Known rows, with every step that occurs
rigib -> roluf -> lasefa: [-1.68  1.24 -2.37 -0.90 -1.29 -1.81  0.47  4.76 -2.63 -0.94  1.11 -1.71
 -0.69 -2.99 -0.62  1.64  0.77 -1.28  0.52  2.31 -0.83]
gunuz -> tesufem -> rigib: [ 0.94 -0.61 -1.05  2.17 -1.51 -1.64 -1.89 -2.27 -2.87 -2.90 -0.36 -0.92
  1.32  0.00  2.51 -1.14  1.78  0.17 -2.34 -0.25  3.15]
vesa -> tesufem: [ 0.60 -0.16 -0.27  5.14 -1.25 -3.01  0.03 -1.52 -0.47 -2.32  1.35 -1.40
 -2.98  0.48  2.43  1.56 -1.10 -0.16  1.51 -1.15  4.92]
lete -> bepoz: [-3.31  0.81  1.77  0.44  1.75  0.36  0.58  2.60 -0.90  2.22  1.16  1.31
  2.29 -2.19  1.52  2.19 -1.11  1.80  2.16  3.08  2.25]
roluf -> lasefa -> bepoz: [-1.36  1.04  0.23 -2.60 -1.54 -1.71  1.70  0.57  0.83  1.90  0.75 -2.34
  1.05  0.63  0.31  1.67 -2.05 -0.70  0.25  3.14  1.00]
roluf -> lasefa -> bepoz -> rigib: [-0.76  1.36 -0.64 -3.21 -2.68  1.93  4.17 -0.86  0.17 -0.04  1.79 -1.07
  0.57  1.51  0.50  0.39  0.00  0.19  1.65  3.42  4.52]
roluf -> rigib -> tesufem -> gunuz: [ 0.76  0.86  0.11  4.57 -0.36 -0.41 -0.91 -0.71 -1.43 -4.70 -0.06  0.97
 -0.44 -2.24  2.44  1.85  1.76 -3.01  3.05 -0.16 -1.17]
lasefa -> bepoz -> rigib -> tesufem: [-0.68  2.17  1.94  3.61 -1.38  0.11  2.22 -2.29 -0.63 -3.01  2.29 -0.03
 -1.91  1.82  0.36  3.03  1.68 -1.75  2.83  1.48  0.18]
lete -> bepoz -> lasefa -> roluf -> rigib: [-5.78  1.24 -0.77 -7.36 -0.19  2.64  1.41  1.13  0.27 -1.44  1.45 -0.44
 -0.86 -0.04  3.10  2.83 -3.61  1.40  1.21  0.87 -1.19]
lasefa -> roluf -> rigib -> bepoz: [-3.80  1.35 -0.73  0.81 -2.20  2.11 -0.63  2.08 -0.55 -0.69 -0.44 -1.19
 -1.71 -0.07  0.60  3.93  1.24 -2.31  1.95  1.77 -2.85]
tesufem -> lasefa -> roluf -> rigib -> bepoz: [-4.18  0.84 -2.00  2.18 -2.67  1.54 -1.99  2.71 -0.63 -1.59 -0.57 -0.95
 -1.12 -0.93  1.00  3.60  1.10 -1.72  1.32  1.96 -3.44]
lasefa -> roluf -> rigib: [-4.46 -0.15 -1.19 -5.74 -1.47  0.97  0.18 -0.49  1.38 -2.08  0.19 -0.89
 -2.02  1.24  3.27  2.21 -1.86  1.34  0.37  1.24 -0.48]
rigib -> tesufem -> lasefa -> bepoz: [-1.87  0.48  0.28  4.74 -1.94 -3.23 -1.99 -0.44  0.69 -0.50  0.84 -1.36
  0.52  0.23  1.90  2.25 -0.90 -0.05  0.21  2.31 -2.38]
lasefa -> roluf -> rigib -> tesufem -> vesa: [-1.49  0.84 -2.93  1.53 -0.63 -0.65 -3.18 -1.42 -2.96 -5.73  2.66 -0.18
 -4.10  0.23  2.51  0.23  0.25 -3.01  0.19 -0.60 -3.16]
lete -> bepoz -> rigib: [-2.08  1.18  0.41 -1.13 -0.42  3.38  3.41  0.52 -1.06  0.15  2.08  1.54
  1.41 -0.52  1.34  0.80  0.69  1.98  2.91  3.34  5.28]
tesufem -> rigib -> bepoz: [-1.19  0.87 -1.45  8.60 -1.64  0.93 -2.96  1.73 -3.54 -0.43 -0.25 -1.62
  0.75 -0.88  0.21  2.33  4.96 -3.54  1.14  1.57 -0.63]
vesa -> tesufem -> lasefa: [-1.30 -1.64 -3.44  8.75 -2.40 -3.96 -3.80  0.97 -0.66 -4.23  1.27 -0.37
 -0.42 -2.39  3.77  0.60 -1.09  1.68 -0.16  0.35  2.40]
roluf -> lasefa: [-2.15  0.10 -1.62 -0.22 -0.93 -1.04  1.23  3.10 -0.88 -1.87  1.83 -0.44
  1.15 -2.25  0.73  1.35 -0.72 -0.60  0.60  2.91  2.86]
vesa -> tesufem -> lasefa -> roluf -> rigib: [-4.04 -0.81 -3.37 -3.20 -2.40 -0.57 -1.81 -0.03  1.27 -3.94 -0.11 -1.03
 -2.38  0.35  3.55  1.71 -2.82  1.91 -0.64  0.58 -0.56]
lasefa -> bepoz: [-1.38  0.75  2.04  0.24 -1.24 -1.57  0.97 -1.49  1.21  2.78  0.77 -2.19
  0.37  1.77  1.98  1.88 -0.86 -0.02  1.08  2.32  0.65]
roluf -> rigib -> tesufem -> lasefa -> bepoz -> lete: [-2.27  0.28  2.56 -2.00 -3.23 -1.52 -1.35 -2.33  0.70 -0.49  4.05 -0.57
  3.62 -0.34  3.17  1.18 -0.86  0.48 -1.53 -0.51  0.59]
vesa -> tesufem -> lasefa -> roluf: [-3.58  0.11 -1.21  1.84 -2.50 -2.57 -5.14 -0.23  0.91 -3.20  0.49 -1.27
 -2.62 -0.44  2.99  1.31 -2.66  3.38  1.09  0.48 -1.54]

Rows
[-0.03  1.49  2.62 -6.48 -3.51 -1.77 -0.19 -1.80 -1.09  1.16  3.16 -1.91
  3.56 -0.56  1.01 -0.38 -0.38 -0.16 -2.61 -0.87  1.47]
gunuz -> tesufem -> rigib -> roluf -> lasefa -> bepoz -> lete
[-2.87  0.07 -1.87  7.63 -1.46 -1.09 -2.42  1.85 -1.41 -4.97  1.99  1.79
  0.99 -2.78  2.15  1.84  0.79  1.24  1.07  2.45 -0.49]
lete -> bepoz -> rigib -> tesufem -> lasefa
[-5.64  3.25  1.97 -0.58 -0.94  2.28 -1.13  1.46 -0.99 -0.62  2.45 -1.41
 -1.67 -0.59  1.79  3.67 -1.55  0.39  4.07  0.34 -3.88]
rigib -> bepoz -> lasefa -> roluf
[-0.95  1.72 -0.66  1.18 -2.00  0.43  1.32  1.65 -3.03 -0.07  1.49 -1.47
 -2.67 -0.74  0.83  1.29  3.95 -0.16  2.27  1.28 -0.68]
bepoz -> rigib -> roluf
[-1.63  0.77  4.77 -3.20 -2.54 -0.93  0.21 -3.07  0.81  2.33  4.37 -1.13
  3.72  0.44  3.02  0.87 -0.37  0.68 -0.31 -0.36  2.77]
lasefa -> bepoz -> lete
[-2.19  1.05  3.89  1.68 -2.78  0.76 -0.96 -0.29 -1.37  0.60  4.27 -0.10
  3.40 -1.73  2.02  2.05  2.52 -1.37  1.00 -0.52  1.83]
rigib -> bepoz -> lete
[-0.16  1.13 -3.35 -1.54 -1.90 -2.13 -0.54  3.59 -3.79 -2.16  0.12 -2.05
 -0.22 -2.69 -0.90  0.24  1.18 -1.44 -1.43  1.37 -0.51]
gunuz -> tesufem -> rigib -> roluf -> lasefa
[-4.71  0.79  0.12  2.84 -1.89 -2.01 -5.31  0.26  0.60 -3.87  0.94 -0.36
 -2.07 -0.76  2.51  2.43 -1.22  2.56  1.52  1.32 -4.46]
rigib -> tesufem -> lasefa -> roluf
[ 0.40  1.79 -0.71 -3.88 -2.35 -2.66  0.64  0.81 -1.09  1.49 -0.51 -3.33
  0.07  0.31 -0.87  0.70 -0.93 -1.29 -1.42  1.91 -1.31]
gunuz -> tesufem -> rigib -> roluf -> lasefa -> bepoz
[-3.27  1.29  0.73  0.54 -0.67 -0.75 -0.33 -0.97  0.09 -4.89  1.12 -0.06
 -3.38  1.04  1.44  4.20 -0.17 -1.38  1.55  0.42 -3.18]
lasefa -> roluf -> rigib -> tesufem
[ 1.88  1.93  1.36  5.00 -1.17  0.29 -0.10 -1.91 -1.47 -3.42  0.38  0.69
 -0.19 -1.29  1.48  1.11  2.37 -2.58  4.24  0.49 -0.21]
lasefa -> bepoz -> rigib -> tesufem -> gunuz
[-4.43  0.98 -0.28  1.93 -2.47 -0.83 -4.35 -0.11  0.48 -4.35  1.12 -0.12
 -2.16 -0.31  2.33  1.99 -0.82  2.69  1.86  1.63 -3.52]
bepoz -> rigib -> tesufem -> lasefa -> roluf
[-0.77  1.15  0.75 -1.37 -2.49  2.07  3.65 -2.25  0.40  0.64  1.84 -0.95
  0.11  2.28  1.68  0.57  0.85  0.76  2.17  2.75  4.24]
lasefa -> bepoz -> rigib
[-5.61  2.54  2.01 -2.49 -0.42  1.47 -0.76  0.35 -0.29 -1.05  3.09 -1.23
 -1.51 -0.24  3.01  2.74 -2.59  2.03  3.57  0.17 -2.39]
bepoz -> lasefa -> roluf
[-3.33  1.09  2.85 -2.91 -3.20  1.65 -0.87 -0.59 -0.46 -0.15  3.54 -0.38
  2.32 -0.90  2.09  2.33  1.13 -1.00  0.25 -0.77  0.31]
lasefa -> roluf -> rigib -> bepoz -> lete
[-4.85  1.43 -0.06  0.82 -1.66 -0.39 -4.12  0.68  0.31 -3.38  0.88  0.39
 -1.46 -0.88  1.75  2.20 -1.56  3.18  1.97  2.10 -3.52]
lete -> bepoz -> rigib -> tesufem -> lasefa -> roluf
[-1.59 -1.56 -1.29  4.60 -2.70 -3.32 -2.44  0.85 -0.71 -4.17  0.77  1.04
  1.75 -3.18  4.03 -0.39 -1.24  2.84 -1.65  1.08  1.05]
gunuz -> tesufem -> lasefa
[-2.43  2.00 -2.62  0.09  0.42  0.69 -2.36 -0.06 -3.72 -5.04  3.52  0.27
 -3.07 -0.87  2.17  0.66 -1.26 -2.84  0.93 -0.78 -3.53]
lete -> bepoz -> lasefa -> roluf -> rigib -> tesufem -> vesa
[-1.64  1.96 -2.68 -3.14 -1.35  0.21  2.02  4.94 -2.86 -0.69  1.26 -0.82
 -0.21 -2.95 -1.48  1.24  0.62 -0.64  1.18  3.11  0.64]
lete -> bepoz -> rigib -> roluf -> lasefa
[ 2.81  0.27 -0.33  5.95 -1.02 -1.86 -1.61 -1.49 -1.42 -2.86 -0.29 -0.28
 -1.02 -2.25  2.90  0.15  0.41 -1.46  3.29 -1.33  3.12]
vesa -> tesufem -> gunuz
[-4.18 -0.71 -2.36 -5.27 -2.54 -0.29 -1.17 -0.07  1.22 -3.93 -0.37 -0.31
 -1.29 -0.02  3.68  1.19 -2.95  2.44 -1.34  0.97 -1.18]
gunuz -> tesufem -> lasefa -> roluf -> rigib
[-1.04  1.82 -0.29 -2.84 -1.88 -2.26  1.20  1.73 -0.26  2.53  0.33 -3.22
 -0.26  0.12 -0.71  1.84 -0.91 -1.26  0.17  2.73 -1.55]
rigib -> roluf -> lasefa -> bepoz
